Every row comes from one small tree of marks. The marks that hang from a mark follow it in brackets, in alphabetical order. Every link used is in the known rows. Which tree was each row made from?
Known rows:
R(L(C H(B) S) Z): [-0.23 -0.08 -0.13  0.26 -0.28  0.10 -0.11  0.23 -0.18 -0.05 -0.16  0.35
 -0.53 -0.21  0.77  0.07  0.12  0.23]
J(P(Z(R(L)))): [ 0.16 -0.11 -0.28 -0.08 -0.60  0.18 -0.12  0.07  0.01 -0.01 -0.05  0.23
 -0.31  0.22  0.12  0.16  0.09 -0.14]
Z(R(L(H(B) S(P)))): [ 0.12  0.01 -0.34  0.33 -0.10  0.04 -0.16  0.09 -0.08 -0.17 -0.14  0.37
 -0.35  0.11  0.68 -0.08 -0.05 -0.06]
A(Z(R)): [ 0.31 -0.01 -0.12 -0.01 -0.28  0.26  0.06  0.00  0.00 -0.21 -0.01  0.00
  0.07  0.07 -0.06 -0.03 -0.16 -0.01]
A(Z(R(L(H(B))))): [ 0.32 -0.02 -0.16  0.13 -0.34  0.39  0.14  0.10 -0.06 -0.22 -0.17  0.13
 -0.20 -0.06  0.38  0.06 -0.04  0.04]
L(C H(B) S): [ 0.00 -0.11 -0.21  0.49 -0.25 -0.10 -0.01  0.13 -0.15 -0.19 -0.08  0.33
  0.04 -0.32  0.69 -0.06  0.11  0.15]
P(Z(R)): [ 0.25 -0.09 -0.17  0.18 -0.32  0.13 -0.08 -0.03  0.01 -0.14  0.02  0.03
  0.08  0.18 -0.04  0.01  0.04  0.00]
L(C H S): [ 0.11 -0.05 -0.13  0.42 -0.22 -0.08 -0.05  0.06 -0.10 -0.13  0.11  0.39
  0.05 -0.09  0.66 -0.01  0.09  0.13]
Z(R(L(C H S(P)))): [ 0.22 -0.01 -0.30  0.44 -0.27  0.00 -0.21  0.05 -0.09 -0.17  0.04  0.52
 -0.35  0.32  0.80 -0.05 -0.01 -0.09]
S(L(C H(B)) P): [ 0.23 -0.03 -0.32  0.38 -0.22 -0.07 -0.11  0.02 -0.05 -0.12 -0.31  0.41
 -0.07  0.19  0.68 -0.38  0.27 -0.02]
J(P(Z(R))): [ 0.30 -0.09 -0.33  0.03 -0.66  0.10 -0.08  0.03  0.01 -0.11 -0.07  0.14
 -0.03  0.15 -0.03  0.07  0.02 -0.04]
H(L): [-0.22 -0.04  0.05  0.06  0.06  0.04  0.05  0.01  0.00  0.00 -0.02 -0.06
  0.00 -0.01  0.23  0.12  0.05 -0.08]
J(P(Z(R(L(C S))))): [-0.03 -0.21 -0.39  0.18 -0.78  0.06 -0.23  0.15 -0.08 -0.11  0.07  0.49
 -0.28  0.08  0.54  0.10  0.14 -0.14]
A(Z(R(L(C)))): [ 0.13 -0.04 -0.09  0.07 -0.44  0.31  0.03  0.08 -0.05 -0.16  0.05  0.15
 -0.21  0.09  0.31  0.02 -0.03 -0.10]
P(Z(R(L(C S)))): [-0.05 -0.16 -0.22  0.34 -0.43  0.09 -0.23  0.10 -0.10 -0.14  0.11  0.36
 -0.20  0.10  0.55  0.08  0.14 -0.13]
J(P(Z)): [ 0.09 -0.14 -0.33 -0.15 -0.55  0.02 -0.03  0.04  0.00  0.05 -0.08  0.11
  0.00  0.07  0.00  0.06  0.26 -0.06]
L(H(B) S(P(Z))): [ 0.12 -0.15 -0.56  0.27 -0.25 -0.01 -0.15  0.04 -0.07 -0.12 -0.20  0.21
  0.00  0.06  0.51 -0.18  0.38  0.00]
A(Z): [ 0.10 -0.03 -0.11 -0.17 -0.19  0.21  0.11  0.02  0.00 -0.05 -0.01 -0.08
  0.03 -0.02 -0.03 -0.04  0.08 -0.02]
A(Z(R(L(C S(P))))): [ 0.05 -0.08 -0.44  0.13 -0.40  0.18 -0.18  0.10 -0.08 -0.19  0.03  0.34
 -0.31  0.26  0.55 -0.15  0.02 -0.23]

Write each row's tree:
[-0.04 -0.13 -0.50  0.17 -0.23  0.08 -0.20  0.09 -0.05 -0.01 -0.20  0.26
 -0.27  0.13  0.68 -0.09  0.45 -0.10]
R(L(H(B) S(P(Z))))
[ 0.21 -0.17 -0.51  0.37 -0.41 -0.09 -0.20  0.01 -0.06 -0.10  0.00  0.36
  0.01  0.29  0.68 -0.21  0.43 -0.01]
L(C H S(P(Z)))
[ 0.01 -0.06 -0.17  0.32 -0.06 -0.03  0.00  0.10 -0.09 -0.16 -0.09  0.24
  0.01 -0.30  0.48 -0.01  0.05  0.15]
L(H(B) S)
[-0.15 -0.08 -0.17  0.40 -0.21  0.01 -0.04  0.16 -0.16 -0.09 -0.06  0.40
 -0.24 -0.29  0.85  0.04  0.17  0.06]
R(L(C H(B) S))
[-0.35 -0.08 -0.28  0.00 -0.19  0.03 -0.32  0.16 -0.13  0.07 -0.09  0.29
 -0.65  0.24  0.52 -0.10  0.12 -0.04]
R(L(C S(P)) Z)
[ 0.04 -0.01  0.00  0.26 -0.25  0.10 -0.07  0.07 -0.08 -0.11  0.04  0.24
 -0.25  0.12  0.30  0.07 -0.12 -0.06]
Z(R(L(C)))
[ 0.16 -0.06 -0.35  0.02 -0.27  0.17 -0.21  0.00  0.04 -0.01 -0.05  0.08
 -0.28  0.51  0.16 -0.07  0.20 -0.22]
S(P(Z(R(L))))
[-0.40 -0.26 -0.56  0.35 -0.32 -0.07 -0.16  0.11 -0.14 -0.09 -0.18  0.18
 -0.02 -0.07  0.70 -0.17  0.44 -0.15]
H(B L(C S(P(Z))))
[ 0.07 -0.10 -0.41  0.10 -0.22  0.07 -0.25  0.06  0.02  0.02 -0.02  0.28
 -0.26  0.36  0.63 -0.03  0.45 -0.16]
R(L(H S(P(Z))))
[-0.45 -0.16 -0.41  0.36 -0.12 -0.13 -0.12  0.12 -0.16 -0.12 -0.17  0.21
 -0.11 -0.14  0.73 -0.18  0.16 -0.16]
H(B L(C S(P)))
[ 0.28  0.00 -0.01  0.36 -0.21 -0.01 -0.07 -0.01  0.00 -0.12 -0.02  0.41
  0.05  0.18  0.63 -0.14  0.20  0.07]
S(L(C H))
[-0.38 -0.07 -0.03  0.03 -0.20  0.09 -0.22  0.18 -0.12  0.04  0.01  0.26
 -0.55 -0.02  0.49  0.09  0.06  0.05]
R(L(C S) Z)
[ 0.10 -0.11 -0.26  0.38 -0.33  0.18 -0.14  0.12 -0.05 -0.22 -0.09  0.29
 -0.14 -0.06  0.62  0.10  0.16  0.02]
P(Z(R(L(H(B) S))))
[ 0.15 -0.10 -0.42  0.21 -0.45  0.11 -0.22  0.03 -0.04 -0.05 -0.05  0.21
 -0.26  0.48  0.36 -0.10  0.23 -0.21]
S(P(Z(R(L(C)))))
[-0.50 -0.17 -0.16  0.40 -0.13 -0.07 -0.01  0.16 -0.16 -0.13 -0.09  0.19
  0.03 -0.42  0.68  0.00  0.09  0.00]
H(B L(C S))
[-0.05  0.02 -0.02  0.00 -0.13  0.22 -0.01  0.15 -0.07  0.01 -0.25  0.07
 -0.53 -0.07  0.35  0.10  0.10  0.23]
R(L(H(B)) Z)
[ 0.17  0.00 -0.29  0.20 -0.04 -0.10 -0.14  0.00 -0.03 -0.04  0.01  0.27
 -0.08  0.20  0.48 -0.14  0.09  0.02]
L(H S(P))
[ 0.06 -0.08 -0.17  0.54 -0.31  0.05 -0.05  0.14 -0.15 -0.24 -0.05  0.47
 -0.23 -0.19  0.81  0.04 -0.08  0.06]
Z(R(L(C H(B) S)))
[ 0.38 -0.03 -0.10  0.23 -0.33  0.22 -0.06  0.02  0.02 -0.10  0.02  0.18
 -0.15  0.31  0.35  0.15  0.17  0.00]
P(Z(R(L(H))))
[ 0.62 -0.02 -0.32  0.32 -0.34  0.12 -0.25 -0.08  0.11 -0.19 -0.14  0.32
  0.00  0.66  0.41 -0.24  0.27 -0.07]
S(L(H) P(Z(R)))
[ 0.10 -0.12 -0.16  0.25 -0.47  0.16 -0.12  0.04 -0.05 -0.11  0.06  0.19
 -0.17  0.21  0.32  0.05  0.16 -0.08]
P(Z(R(L(C))))
[-0.09  0.01  0.03  0.03 -0.07  0.17 -0.16  0.16 -0.04  0.03  0.01  0.25
 -0.53  0.07  0.54  0.17  0.06  0.16]
R(L(H S) Z)
[-0.31 -0.02 -0.23 -0.19 -0.01  0.09 -0.33  0.14 -0.05  0.10 -0.09  0.16
 -0.67  0.28  0.33 -0.03  0.07 -0.07]
R(L(S(P)) Z)
[ 0.12 -0.07 -0.12  0.07 -0.27  0.21 -0.13  0.03  0.02 -0.05  0.02  0.07
 -0.19  0.24  0.12  0.11  0.12 -0.11]
P(Z(R(L)))
